Known rows, with every way that one mark hangs from another
W[X]: -.05; -.17; .00; -.01; .18; -.02; -.04; -.06; .05; -.03; -.09; .29; .01; .12; -.07; .09; -.08; .03; .05; .04
X[E W[Z]]: -.24; .12; .08; -.14; -.05; .11; .17; -.01; .05; -.04; -.17; .17; .11; .28; .25; -.13; -.41; .09; -.02; .05
W[Z]: .04; .17; -.02; -.02; .12; .01; .11; .01; .07; .04; -.03; .09; .02; .17; .24; -.10; -.08; .01; .11; .01
E[T U X]: -.11; -.38; -.22; -.05; -.08; .01; -.34; -.13; -.19; .03; .13; .20; .02; -.27; -.11; -.02; .37; -.26; .22; .12
X[E[T[P] V] W]: -.25; .15; .02; -.14; -.30; .23; -.03; .02; .06; .01; .00; .33; .11; -.32; -.19; .01; .17; -.24; .12; .23
V[E]: .06; .01; .05; .11; .01; -.08; -.17; .09; .00; .00; .09; -.03; -.05; .12; -.25; .02; .11; .15; -.03; .05
P[T]: .03; .03; .06; .01; -.17; -.06; -.06; .09; -.07; .02; .09; .13; .02; -.36; .09; .01; .26; .10; .13; .06
W[X[E[U V]]]: -.13; -.27; .16; -.11; -.05; .07; -.30; -.09; .30; -.19; .17; .56; -.04; -.23; .13; -.08; .38; .01; .00; .16
W[X Z]: -.02; -.02; -.01; -.05; .32; -.02; .07; -.07; .11; .01; -.13; .38; .02; .26; .19; -.01; -.15; .08; .15; .04
U[E[T V X]]: -.23; -.30; .01; .11; -.26; .09; -.53; -.11; -.10; .07; .20; -.07; .07; -.05; -.19; -.08; .50; -.05; .19; .15
V[E[U]]: .08; -.16; .06; .06; -.06; -.03; -.24; .07; .05; -.04; .22; .10; -.15; -.12; -.12; .02; .37; .13; -.02; .07
E[U]: .02; -.15; -.02; -.04; -.07; .05; -.08; -.02; .05; -.03; .14; .16; -.09; -.23; .13; .00; .28; .01; .01; .00
E[T[P] V X[W]]: -.22; -.09; -.19; -.02; -.31; .17; -.15; -.04; -.14; .10; .06; .31; .17; -.14; -.40; .14; .21; -.40; .28; .18
W[X[E[V]] Z]: -.10; .03; .16; -.06; .15; .03; -.10; -.08; .31; -.13; -.02; .51; .05; .16; .26; -.18; .02; .03; .09; .15
Z[W[X[E]]]: -.15; -.11; .11; -.20; -.05; -.08; .01; -.01; .19; -.13; -.24; .22; .00; .17; -.24; -.12; -.51; .04; -.17; .05
W[X[E[U]]]: -.12; -.22; .08; -.14; .04; .01; -.20; -.08; .22; -.15; .00; .46; -.06; -.11; .08; -.05; .08; .08; -.08; .13
U[E[V]]: -.08; -.10; .22; .12; -.27; .12; -.26; .01; .12; .01; .19; -.14; -.06; .04; .07; -.07; .41; .21; -.03; .04
W[X[E[T V]] Z]: -.18; .01; .08; -.13; .17; .04; -.21; -.12; .18; -.06; -.05; .54; .08; -.10; .17; -.17; .15; -.13; .26; .25
W[X[E[T]] Z]: -.18; .06; -.01; -.17; .30; .00; -.11; -.10; .11; -.03; -.20; .46; .08; .01; .14; -.12; -.10; -.06; .20; .21
W[X[E] Z]: -.10; .09; .06; -.10; .29; -.04; -.01; -.07; .24; -.11; -.16; .43; .05; .24; .19; -.15; -.23; .11; .02; .11
U[E[V X[W]]]: -.34; -.37; .09; .13; -.41; .15; -.28; -.05; -.11; .03; .12; -.05; .10; .31; -.17; .01; .10; .08; .03; .03
V[E[T U X]]: -.06; -.37; -.16; .07; -.07; -.07; -.52; -.04; -.16; .02; .21; .14; -.03; -.16; -.35; .00; .47; -.14; .18; .17
U[E[V X]]: -.15; -.25; .07; .17; -.27; .06; -.44; -.07; .02; .00; .22; -.09; .03; .19; -.14; -.11; .34; .08; .03; .05
X[W]: -.18; -.14; .01; -.05; -.14; .10; .15; .02; -.16; .02; -.10; .05; .06; .13; -.02; .09; -.28; .00; .01; -.03

Rows
-.20; -.16; -.06; .03; -.18; .12; -.04; -.07; -.09; .02; .07; .25; .19; .34; .09; -.05; -.11; -.19; .22; .04 | E[V X[W[Z]]]
-.30; -.52; -.14; -.05; -.34; .18; -.32; -.12; -.26; .01; .18; .33; .09; -.24; -.10; .08; .38; -.39; .31; .13 | E[T U V X[W]]
-.27; -.17; -.22; -.05; -.02; .08; -.01; -.10; -.31; .12; -.15; .22; .20; .22; -.02; -.01; -.24; -.26; .32; .09 | E[T X[W[Z]]]
-.15; -.08; .16; -.06; -.01; .02; -.22; -.07; .24; -.17; .04; .43; .03; -.01; -.04; -.07; .11; .03; -.02; .16 | W[X[E[V]]]
-.17; -.12; .13; .06; -.22; .13; -.37; -.03; .02; .07; .15; -.08; -.04; -.21; .00; -.05; .54; .04; .14; .15 | U[E[T V]]
-.19; -.14; -.14; -.01; -.03; .05; .07; -.07; -.19; .06; -.11; .17; .18; .42; .05; -.04; -.38; -.09; .16; .00 | E[X[W[Z]]]
-.14; -.13; -.08; .10; -.04; -.02; -.09; .01; -.18; .04; -.02; .11; .13; .55; -.19; .00; -.27; .04; .09; .05 | V[E[X[W[Z]]]]
-.17; -.13; .00; -.16; -.11; .05; -.25; -.05; .06; -.06; .06; .19; -.04; -.47; .09; -.12; .33; -.09; .05; .17 | X[E[T U]]
-.28; -.22; .06; .12; -.27; .17; -.19; -.06; -.05; .06; .09; .05; .11; .45; .12; -.09; .03; .11; .14; .04 | U[E[V X[W[Z]]]]
-.30; -.08; -.02; -.22; -.11; .18; .01; -.06; -.04; -.01; -.08; .34; .04; -.16; .32; -.12; -.01; -.08; .17; .15 | X[E[T U] W[Z]]
-.17; .08; -.31; -.08; -.04; .14; .07; -.05; -.15; .17; -.12; .35; .19; .11; -.18; .04; -.14; -.33; .32; .14 | E[T[P] X[W[Z]]]
-.07; .15; -.03; .02; -.09; .12; -.17; .03; .09; .15; .00; -.05; -.06; -.21; -.23; .03; .36; .08; .09; .16 | U[E[T[P]]]
-.24; -.32; -.05; .05; -.32; .10; -.14; -.07; -.17; -.02; .09; .16; .17; .18; -.16; .06; -.04; -.22; .10; .04 | E[V X[W]]
-.31; -.35; .00; .09; -.30; .10; -.19; -.05; -.19; .04; -.03; -.15; .09; .42; -.22; .04; -.19; .16; -.05; -.02 | U[E[X[W]]]
.01; -.29; -.06; .12; -.10; -.09; -.39; .01; -.04; -.04; .25; .11; -.06; .05; -.30; -.01; .36; .00; .02; .07 | V[E[U X]]
.11; .06; -.11; -.01; -.05; .05; -.27; .11; .06; .08; .18; .25; -.14; -.44; -.35; .07; .63; -.08; .14; .20 | V[E[T[P] U]]
-.21; -.15; -.16; .06; .03; .00; -.18; -.02; -.28; .11; -.06; .16; .14; .30; -.23; .02; -.13; -.11; .27; .14 | V[E[T X[W[Z]]]]
-.20; -.30; .02; -.28; -.08; .00; -.17; -.06; .09; -.08; -.16; .39; -.08; -.27; -.16; -.09; -.09; -.10; .01; .15 | Z[W[X[E[T U]]]]
-.09; -.13; .13; -.10; .08; .07; -.20; -.09; .35; -.15; .14; .64; -.03; -.06; .38; -.18; .31; .04; .10; .17 | W[X[E[U V]] Z]
-.17; -.44; -.06; .08; -.22; .04; -.24; .02; -.20; -.02; .16; .16; .01; .18; -.34; .10; .10; .01; .00; .05 | V[E[U X[W]]]
-.24; -.47; -.14; .01; -.22; .05; -.36; -.03; -.31; .05; .12; .21; .03; -.04; -.38; .12; .20; -.15; .17; .15 | V[E[T U X[W]]]
-.34; -.28; .10; -.17; -.38; .23; -.20; -.04; -.02; -.07; .12; .33; .03; -.43; .10; -.04; .32; -.19; .13; .19 | X[E[T U V] W]
-.20; -.23; -.28; -.12; -.24; .17; -.10; -.05; -.19; .10; .04; .38; .07; -.25; -.32; .15; .22; -.33; .21; .13 | E[T[P] U X[W]]
-.17; -.16; .08; -.12; -.23; .12; -.36; -.06; .13; -.09; .20; .26; -.03; -.56; .18; -.15; .59; -.19; .12; .21 | X[E[T U V]]
-.11; -.05; -.07; .10; -.28; .12; -.43; -.03; .06; .11; .20; .06; .05; -.15; -.36; -.05; .61; -.11; .20; .20 | U[E[T[P] V X]]
-.28; -.07; .18; -.07; -.32; .16; -.03; -.01; .06; -.11; .02; .18; .09; .00; .03; -.04; -.09; -.02; -.06; .08 | X[E[V] W]
